Known rows, with every way that one mark hangs from another:
biber(loma(nafot(zaforin))): [ 0.79 -0.34 -1.34  0.60  2.74  2.23  0.26  2.39  1.05  0.88  0.65 -0.72
  0.01 -0.12  0.12  1.46 -0.75  3.40 -0.18 -1.05 -0.28 -1.72 -6.21 -0.37
 -1.50]
puvifu(loma): [-0.06  1.15 -0.03 -1.31  1.11 -2.07 -2.18  2.60 -2.28  1.28 -1.64 -0.03
 -0.90 -0.77 -1.69  1.63  0.89  0.01  3.80 -2.12  0.07 -0.60 -1.04  1.31
 -0.66]
bezug(gafo zaforin): [-0.66 -1.04  1.05 -1.00  3.09  0.35 -2.26  3.15 -3.11  1.63 -0.56  0.01
 -2.21  0.09  0.69  1.84  0.12  1.59  1.03 -1.64  1.59  0.47 -1.45 -3.97
 -1.90]
fenes(loma(nafot)): [ 0.14  1.13 -0.23  0.92  1.36 -0.03 -2.38  0.50 -1.41 -0.84  0.19 -0.91
 -0.70  0.21 -0.42  0.47  1.19  0.87  0.08  0.95  0.50 -1.51 -1.36  0.25
 -2.12]
gafo(bezug(zaforin(nafot(loma)))): [-1.32 -2.71  0.87 -1.10  3.62  1.14  0.60  3.44  1.26  0.43 -1.12 -0.61
 -4.33 -1.34  1.47  0.62 -0.79 -0.08  0.97  0.01  2.61  2.06 -2.15 -2.32
  0.59]
nafot(loma): [ 1.16 -0.21  0.99 -1.10  1.74 -0.96 -0.65  1.96  0.02  0.51 -0.51 -1.03
 -1.16 -1.27 -0.05  1.58  1.09  1.05  1.18 -1.39  0.90  1.18 -1.97  0.67
  0.13]
biber(loma(fenes nafot)): [ 2.73 -1.52 -3.03  1.17  1.65  0.61 -2.10  3.34  1.62  0.34  1.66 -0.70
 -0.72  0.91 -0.70 -0.02 -0.80  0.80 -0.21 -1.28 -0.34 -1.87 -5.59 -2.39
  0.14]
fenes(loma(biber puvifu) zaforin): [ 1.25  0.01 -1.02 -0.14 -2.01 -0.60 -3.65  0.27 -0.82 -0.67 -0.03 -1.47
 -0.39  0.88  0.88  1.16 -0.26  1.00 -1.49 -0.34  1.21 -0.35  4.91 -1.23
  0.49]
zaforin(bezug(gafo) nafot(loma)): [ 0.26 -0.22  1.07 -1.35  1.40  0.32 -0.07  2.86 -1.16  2.54 -0.86 -0.52
 -3.06 -1.23  1.02  2.27  1.96  0.39  4.74  1.60  1.72  0.48  2.58  0.27
 -0.94]
loma(biber fenes puvifu): [ 1.58 -0.53 -0.60 -0.88 -2.49 -1.89 -3.16  1.29  1.76  1.21  0.75 -0.45
  1.22  0.28 -0.06  0.21 -0.51  2.55 -0.05 -0.87 -1.26  0.69 -1.32 -2.10
  2.70]
nafot(loma(fenes(zaforin(bezug)) puvifu)): [ 1.39 -4.68  0.29 -0.38 -0.22 -0.81 -1.47  3.66  2.42  1.49  2.30 -0.34
 -0.71 -0.49  1.32  0.40 -1.15 -0.55 -0.54 -1.22  1.87  1.26  5.65 -0.90
  1.22]
gafo(bezug(zaforin)): [-2.13 -2.26  0.96 -0.85  2.51  0.44 -1.13  3.06 -0.35 -0.19 -0.88  0.21
 -3.26 -0.55 -0.30  0.01 -1.54  1.08  1.08 -2.57  0.84  0.63 -3.20 -3.40
 -0.38]
nafot(loma(fenes) zaforin(bezug(gafo))): [-0.63 -2.14  2.07 -1.02  2.52 -1.03  0.50  3.44  0.33  3.59  1.43 -1.08
 -1.77 -1.44  0.49  2.22  0.81  2.73  1.85  0.03  1.80  0.18  0.77 -2.65
  0.46]
puvifu(loma(biber fenes nafot)): [ 1.83  2.37 -3.66  0.65  0.15 -1.40 -3.15  1.30  1.04  0.52  0.69 -1.81
  0.68  0.06 -2.11  0.74  1.03  0.36  1.71 -0.78 -1.74 -0.29 -2.40 -0.89
  0.85]
loma(nafot(zaforin) puvifu): [-0.36 -0.86  2.19 -0.20  0.48  1.39 -0.19  0.82  1.63  1.80  0.20  0.20
  2.30 -1.42  1.21  1.07 -0.05  4.44 -1.87  0.39 -0.95  0.06 -4.66  0.79
 -1.17]
bezug(gafo zaforin(nafot)): [-0.93 -1.09  0.70 -1.02  3.41  0.82 -1.34  2.84 -3.09  2.43 -1.15  0.17
 -3.48  0.26  1.79  1.77  0.25  1.06  1.72  0.91  2.86  0.46 -1.37 -2.81
 -1.97]
biber(loma(nafot)): [ 2.01  0.08 -2.58  0.87  1.21  1.80 -1.63  2.84  0.91 -0.25  0.61 -0.82
 -0.36  0.38 -0.52  0.74 -0.35  1.10  0.83 -1.28 -0.90 -1.54 -4.85 -0.09
 -1.59]
nafot(loma(biber puvifu)): [ 2.27  0.16  0.33 -1.58 -1.95 -0.74 -1.49  1.26  2.65  0.49 -0.20 -1.22
  1.44 -0.45  0.44  1.58  1.06  2.30  0.21 -1.22 -1.41  2.28  0.37 -0.80
  2.25]
zaforin(bezug(gafo) nafot): [-0.46  0.36  0.82 -0.96  0.95  0.12 -1.00  1.97 -2.84  2.68 -1.37  0.36
 -2.98 -0.36  0.70  1.69  1.28  0.83  5.48  1.60  1.08 -0.39  1.25  0.67
 -2.02]
fenes(loma): [-0.38  0.66  0.84 -0.41  1.07 -1.42 -2.38  0.66 -2.81 -0.19 -0.74 -0.42
 -1.69 -0.37 -0.37  1.04  0.94  0.54  1.25 -0.31  1.33 -1.68 -0.07  0.14
 -0.99]
bezug(gafo zaforin(nafot(loma))): [-0.21 -1.60  1.35 -1.45  3.77  1.18 -0.37  3.55 -1.39  2.20 -0.81 -0.30
 -3.56 -0.74  2.42  2.61  1.07  0.34  0.93  0.87  3.42  1.78 -0.19 -2.96
 -0.93]
gafo(bezug(zaforin(nafot))): [-2.36 -2.06  0.64 -1.14  3.37  1.05 -0.34  2.70 -0.79  0.44 -1.26  0.29
 -4.30 -0.72  0.99 -0.02 -1.65  0.65  1.93  0.05  2.38  0.55 -3.19 -1.98
 -0.47]
fenes(loma(puvifu)): [-0.37 -1.03  2.30 -0.93 -1.05 -1.29 -3.06  1.13 -1.15  0.31 -0.54  0.27
  0.27 -0.19  0.56  0.94  0.19  1.01 -0.38  0.34  0.96 -1.41  1.37 -0.76
 -0.02]

Rows:
[ 1.12  3.25 -1.94  1.01 -0.82  0.24 -2.71 -0.51 -0.28 -1.66  0.56 -2.19
 -0.05  0.73 -0.77  0.88  1.36  1.79  0.29  0.69 -1.41 -0.74 -0.81 -0.51
 -0.95]	fenes(loma(biber nafot))
[-1.15  0.55  1.26  0.40  1.68  1.54  0.03  1.83 -1.04  2.48  0.34 -0.19
 -0.35 -0.77  0.38  1.88  1.28  3.73  2.30  0.71 -0.77 -0.85 -1.60  0.11
 -3.15]	loma(nafot(zaforin(bezug(gafo))))
[ 1.56  3.77 -2.89  0.31 -0.26 -0.53 -2.84  1.08  0.21 -0.20 -0.77 -1.61
  1.02  0.35 -1.90  1.39  1.61  0.80  3.27 -1.06 -2.19  0.04 -2.31  0.62
 -0.65]	puvifu(loma(biber nafot))
[ 1.36 -3.16 -1.12  1.37 -0.63  0.29 -2.31  2.66  2.05  1.00  2.24 -0.28
  0.47  0.60  0.74 -0.82 -1.78 -0.01 -1.18 -0.07  0.44  0.08  3.22 -0.41
 -0.97]	loma(fenes(zaforin(bezug)) nafot puvifu)
[ 0.55  1.24  0.56 -0.93 -3.01 -1.10 -3.51  0.18 -0.04 -0.27 -0.34 -0.81
  0.93  0.41  0.27  1.32  0.43  1.99 -0.05  0.10 -0.47 -0.54  2.11 -1.36
  1.05]	fenes(loma(biber puvifu))
[-0.32 -1.56  0.19 -1.01  4.33  0.72  0.26  3.06  0.02  1.05 -0.09 -0.42
 -2.71 -0.87  2.41  1.63 -0.20  0.16  0.50  0.09  2.80  2.07 -0.74 -0.27
 -1.01]	bezug(zaforin(nafot(loma)))
[ 1.89  0.80 -3.87 -0.07  0.79 -2.60 -3.41  2.24 -1.30  0.89 -0.03 -2.07
 -1.72  0.72 -1.16  1.09 -0.40 -0.05  1.60 -2.40  1.34 -0.06  1.46 -1.29
  1.63]	puvifu(loma(biber fenes(zaforin)))
[ 0.78 -0.10 -0.21  0.36 -0.96  0.20 -1.24  0.47  3.72  1.52  1.84 -1.18
  2.67 -0.36  0.68  0.53 -0.47  4.97 -2.55  0.37 -1.80  0.54 -4.61 -1.92
  1.41]	loma(biber fenes nafot(zaforin) puvifu)
[ 0.95 -0.05 -0.68 -0.92  1.39 -1.55  0.35  1.07  2.11  1.60  1.18 -2.16
 -0.03 -1.23  0.39  1.83  0.41  3.81 -0.91 -1.11  0.42  1.53 -2.88 -1.97
  2.39]	nafot(loma(biber fenes) zaforin)
[-0.75 -0.79  0.84  0.68  1.80  0.46 -0.44  2.36 -0.11  3.10  1.64 -0.61
 -0.46 -0.50 -0.11  1.05  0.67  3.30  1.16  1.01  0.01 -1.14 -2.10 -1.89
 -1.56]	loma(fenes nafot(zaforin(bezug(gafo))))
[-1.33 -0.68  2.04 -0.98  2.15 -0.41  1.48  2.22  0.68  2.00  0.44 -0.43
 -0.76 -1.86  0.37  1.92  0.49  2.80  2.12 -1.01  0.58  0.88  0.55  1.97
 -1.16]	nafot(loma zaforin(bezug))
[ 0.43 -3.61 -0.27 -0.18 -0.11 -0.78 -1.66  2.80  0.52  2.42  0.86  0.47
 -1.94 -0.20  2.28 -0.42 -1.89 -0.14  0.70  1.06  2.64 -0.27  4.45  0.58
 -0.06]	loma(fenes(zaforin(bezug nafot)) puvifu)
[ 1.90 -3.65 -0.46 -0.96 -0.46 -0.78 -2.84  3.88  1.92  1.50  1.13  0.60
  0.09  0.47  0.25  0.53 -1.87  1.17 -0.48 -1.51  0.39 -1.38 -2.20 -3.02
  1.98]	biber(loma(fenes puvifu))
[ 1.67  0.96 -4.28 -0.11  1.11 -2.02 -2.65  1.54 -1.44  1.49 -0.69 -1.91
 -3.17  0.44  0.25  1.12 -0.21 -0.74  2.20 -0.08  2.45 -0.01  1.40 -0.25
  1.30]	puvifu(loma(biber fenes(zaforin(nafot))))
[ 1.64 -1.74  0.68  0.32 -0.38 -0.29 -2.53  1.73  2.31  1.34  1.22  0.07
  1.50 -0.23  0.51 -0.74 -0.45  1.67 -1.73  0.19 -0.85 -0.01 -3.57 -1.53
  0.62]	loma(fenes nafot puvifu)
[ 0.32  2.72 -1.38  0.58  0.75  0.97 -0.36 -0.66  1.03  0.45  0.29 -1.68
  0.89 -0.55 -0.03  1.33  0.74  4.95 -0.18 -0.29 -1.90  0.52 -5.78  0.99
 -1.13]	loma(biber nafot(zaforin))
[-0.86 -0.75  2.69 -1.25  2.18  0.03  1.15  2.77 -0.74  3.23  0.09 -0.69
 -1.41 -1.49  0.62  3.12  1.71  2.90  2.69 -0.05  0.91  0.37  1.12 -0.69
 -1.08]	nafot(loma zaforin(bezug(gafo)))
[-0.06 -1.21 -2.36 -0.12  2.11 -1.91 -1.74  3.61 -1.68  2.32  0.10 -0.41
 -3.65  0.15  0.27  0.58 -0.97 -2.49  3.94  0.16  3.36 -0.95  4.26  1.34
 -0.73]	puvifu(loma(fenes(zaforin(bezug nafot))))
[ 2.21  1.67 -3.34  1.07 -0.03 -0.35 -2.41  0.13  1.70  0.04  1.39 -1.96
  0.23  0.33 -0.89 -0.32  0.42  2.11 -0.03 -0.33 -1.66  0.41 -4.21 -1.52
  0.51]	loma(biber fenes nafot)
[-0.99  3.70 -1.82  0.28  0.18  0.42 -0.78  1.60  1.04  1.06  0.39 -1.29
  1.31 -0.55 -1.58  2.16  1.01  2.41  4.12 -0.73 -2.56 -0.30  0.57  1.87
 -1.76]	puvifu(loma(biber nafot(zaforin(bezug))))
[ 0.75  0.44 -1.14 -1.21  2.23  1.14 -0.89  2.25 -0.24  1.53 -0.43 -1.75
 -2.93  0.10  1.89  3.21  1.49  1.37  1.66  0.75  1.89  2.57  0.33 -3.60
  0.09]	bezug(gafo zaforin(nafot(loma(biber))))
[ 2.64 -3.07 -1.33  0.53 -0.60  0.86 -2.79  3.63  3.41  0.97  1.94 -0.14
  1.23  0.45  0.12  0.10 -1.37  1.07 -1.57 -0.48 -0.65 -1.42 -3.81 -3.05
  1.02]	biber(loma(fenes nafot puvifu))
[ 2.65 -1.22 -0.14 -1.05 -1.75 -1.60 -1.97  1.67  3.56  0.93  1.36 -1.34
  1.03 -0.56  0.62  0.90  0.32  1.95 -0.91 -0.86 -0.43  1.98 -0.04 -2.54
  3.69]	nafot(loma(biber fenes puvifu))
[ 1.12 -3.15 -0.09  0.29  0.78  1.25 -1.11  3.48  3.49  2.16  1.99  0.01
  1.53 -0.01  0.90  0.93 -1.77  3.62 -2.67  0.08 -0.14 -1.61 -5.55 -3.14
  0.81]	biber(loma(fenes nafot(zaforin) puvifu))
[ 0.68 -1.98  0.21  0.00  0.80  2.46 -0.56  2.89  2.52  1.39  0.62  0.10
  1.91 -0.16  1.19  1.68 -1.18  3.80 -1.72 -0.54 -0.89 -1.22 -4.81 -0.74
 -0.72]	biber(loma(nafot(zaforin) puvifu))
[ 1.64 -1.40 -0.05 -0.91  2.67 -1.43 -0.17  1.98  0.84  1.92  0.09 -1.02
 -2.65 -1.46  1.38  0.62  0.46  0.05  0.84  1.34  2.73  1.08 -2.33 -0.02
  1.38]	zaforin(nafot(loma(fenes)))
[ 0.14 -0.13 -0.83  1.64  0.46  1.40 -2.46  2.03 -2.99 -0.12  0.72 -1.47
 -2.89  0.75  0.17  1.24  1.07 -0.67  0.91  1.26  2.00 -2.01  5.55 -1.20
 -3.43]	fenes(loma(nafot) zaforin(bezug(gafo)))
[ 2.25 -4.60 -2.04 -0.60  0.48  0.44 -2.12  3.94  1.07  1.74  0.78 -0.37
 -2.49  1.01  2.57  0.52 -2.56 -0.32 -1.48  0.20  3.51 -1.36 -0.09 -2.03
  1.43]	biber(loma(fenes(zaforin(nafot)) puvifu))
[ 1.12  1.79 -2.65 -0.77 -0.11 -3.17 -3.09  1.84 -0.66  1.13 -0.23 -1.31
 -0.52  0.00 -2.08  1.02  0.51  0.45  3.21 -2.11 -0.52 -0.07 -0.66 -1.53
  2.06]	puvifu(loma(biber fenes))
[ 3.09 -2.32 -1.57 -0.43 -1.15 -1.25 -2.30  1.87  2.76  0.74  1.40 -2.17
 -0.18  0.06  1.17  1.11 -0.61  0.98 -2.29 -1.43  1.27  2.27  2.24 -2.74
  3.31]	nafot(loma(biber fenes(zaforin) puvifu))
[-1.00 -2.01  0.68 -0.10 -0.70  0.11 -2.26  1.73 -1.38  0.74 -0.04  0.09
 -2.35  0.08  2.20  0.79 -0.97 -1.06  0.84  2.24  3.41 -1.30  7.50  1.77
 -1.73]	fenes(loma(puvifu) zaforin(bezug nafot))
[ 0.86 -0.89 -2.26 -0.34  2.58 -0.35 -0.78  2.34  1.94  0.86  1.41 -1.51
 -2.43  0.21  1.81  1.10 -0.31  0.71 -0.34  0.32  1.94  2.82 -0.58 -2.97
  1.54]	bezug(zaforin(nafot(loma(biber fenes))))
[-1.88  0.03  2.44 -1.20  1.68 -0.17  0.10  2.30 -2.40  3.22 -0.35 -0.10
 -1.27 -0.95  0.12  2.50  0.41  3.68  3.22 -0.45  0.32 -0.86 -0.09 -0.46
 -2.00]	nafot(zaforin(bezug(gafo)))
[ 0.77 -1.82  0.53 -0.88  1.66 -0.80 -0.33  3.31 -0.21  3.21  0.38 -0.69
 -3.54 -0.90  0.84  1.17  1.42 -0.40  3.61  2.00  2.43  0.62  2.10 -1.66
  0.48]	zaforin(bezug(gafo) nafot(loma(fenes)))
[-0.15  1.21 -2.57  0.84 -0.47 -0.57 -2.65  0.87 -2.04 -1.19  0.76 -1.94
 -2.16  1.00 -0.22  0.97 -0.06  0.09  2.12 -0.70  1.20 -0.72  7.07  0.48
 -1.53]	fenes(loma(biber) zaforin(bezug))
[-0.92 -0.88  0.07  1.12  2.19  0.10  0.10  1.93  1.46  1.81  2.29 -0.36
  0.02 -1.00 -0.35 -0.04 -0.53  2.95  0.60  0.11 -0.43 -0.80 -2.54  0.41
 -1.71]	loma(fenes nafot(zaforin(bezug)))
[ 3.25 -0.76 -3.15  0.13  1.12 -1.44 -1.67  1.66  1.07  0.21  1.52 -2.89
 -1.88  0.21  0.38  0.96 -0.01  0.75 -1.28 -2.17  1.64  1.98  1.14 -1.85
  2.44]	nafot(loma(biber fenes(zaforin)))
[ 0.93 -1.40  1.24 -1.40 -0.81 -1.29 -0.28  1.54  3.81  2.25  1.31 -1.50
  1.76 -1.05  1.34  1.72 -0.21  4.20 -2.19 -0.46 -0.28  2.02 -1.63 -2.31
  3.33]	nafot(loma(biber fenes puvifu) zaforin)
[ 2.06 -0.20 -3.92  0.27  1.22 -1.02 -1.98  0.56 -0.90  0.93  0.34 -2.01
 -2.98  0.66  1.44  0.19 -0.87  0.82  0.28  0.20  2.66  0.52 -0.49 -0.50
  1.04]	loma(biber fenes(zaforin(nafot)))
[ 0.50 -1.81  2.74 -1.86 -0.76  0.60 -0.76  3.17  0.89  2.95 -0.69  0.41
 -1.28 -1.02  1.84  2.31  1.55  0.54  3.28  2.35  1.41  0.89  3.34 -0.51
  0.11]	zaforin(bezug(gafo) nafot(loma(puvifu)))
[ 0.43 -3.70 -0.06 -0.20 -0.56 -1.20 -2.37  3.30  0.51  1.80  1.71  0.21
 -0.73  0.09  0.79 -0.29 -1.96  0.22 -0.03 -1.37  1.61  0.07  4.18 -0.52
  0.23]	loma(fenes(zaforin(bezug)) puvifu)
[ 0.88  1.68 -3.06  0.31  0.53 -0.29 -2.41 -0.57 -2.78 -0.62 -0.66 -2.24
 -3.21  0.77  1.36  1.35  0.19  0.18  0.47  1.45  3.17 -0.61  2.96  0.67
 -0.62]	fenes(loma(biber) zaforin(nafot))
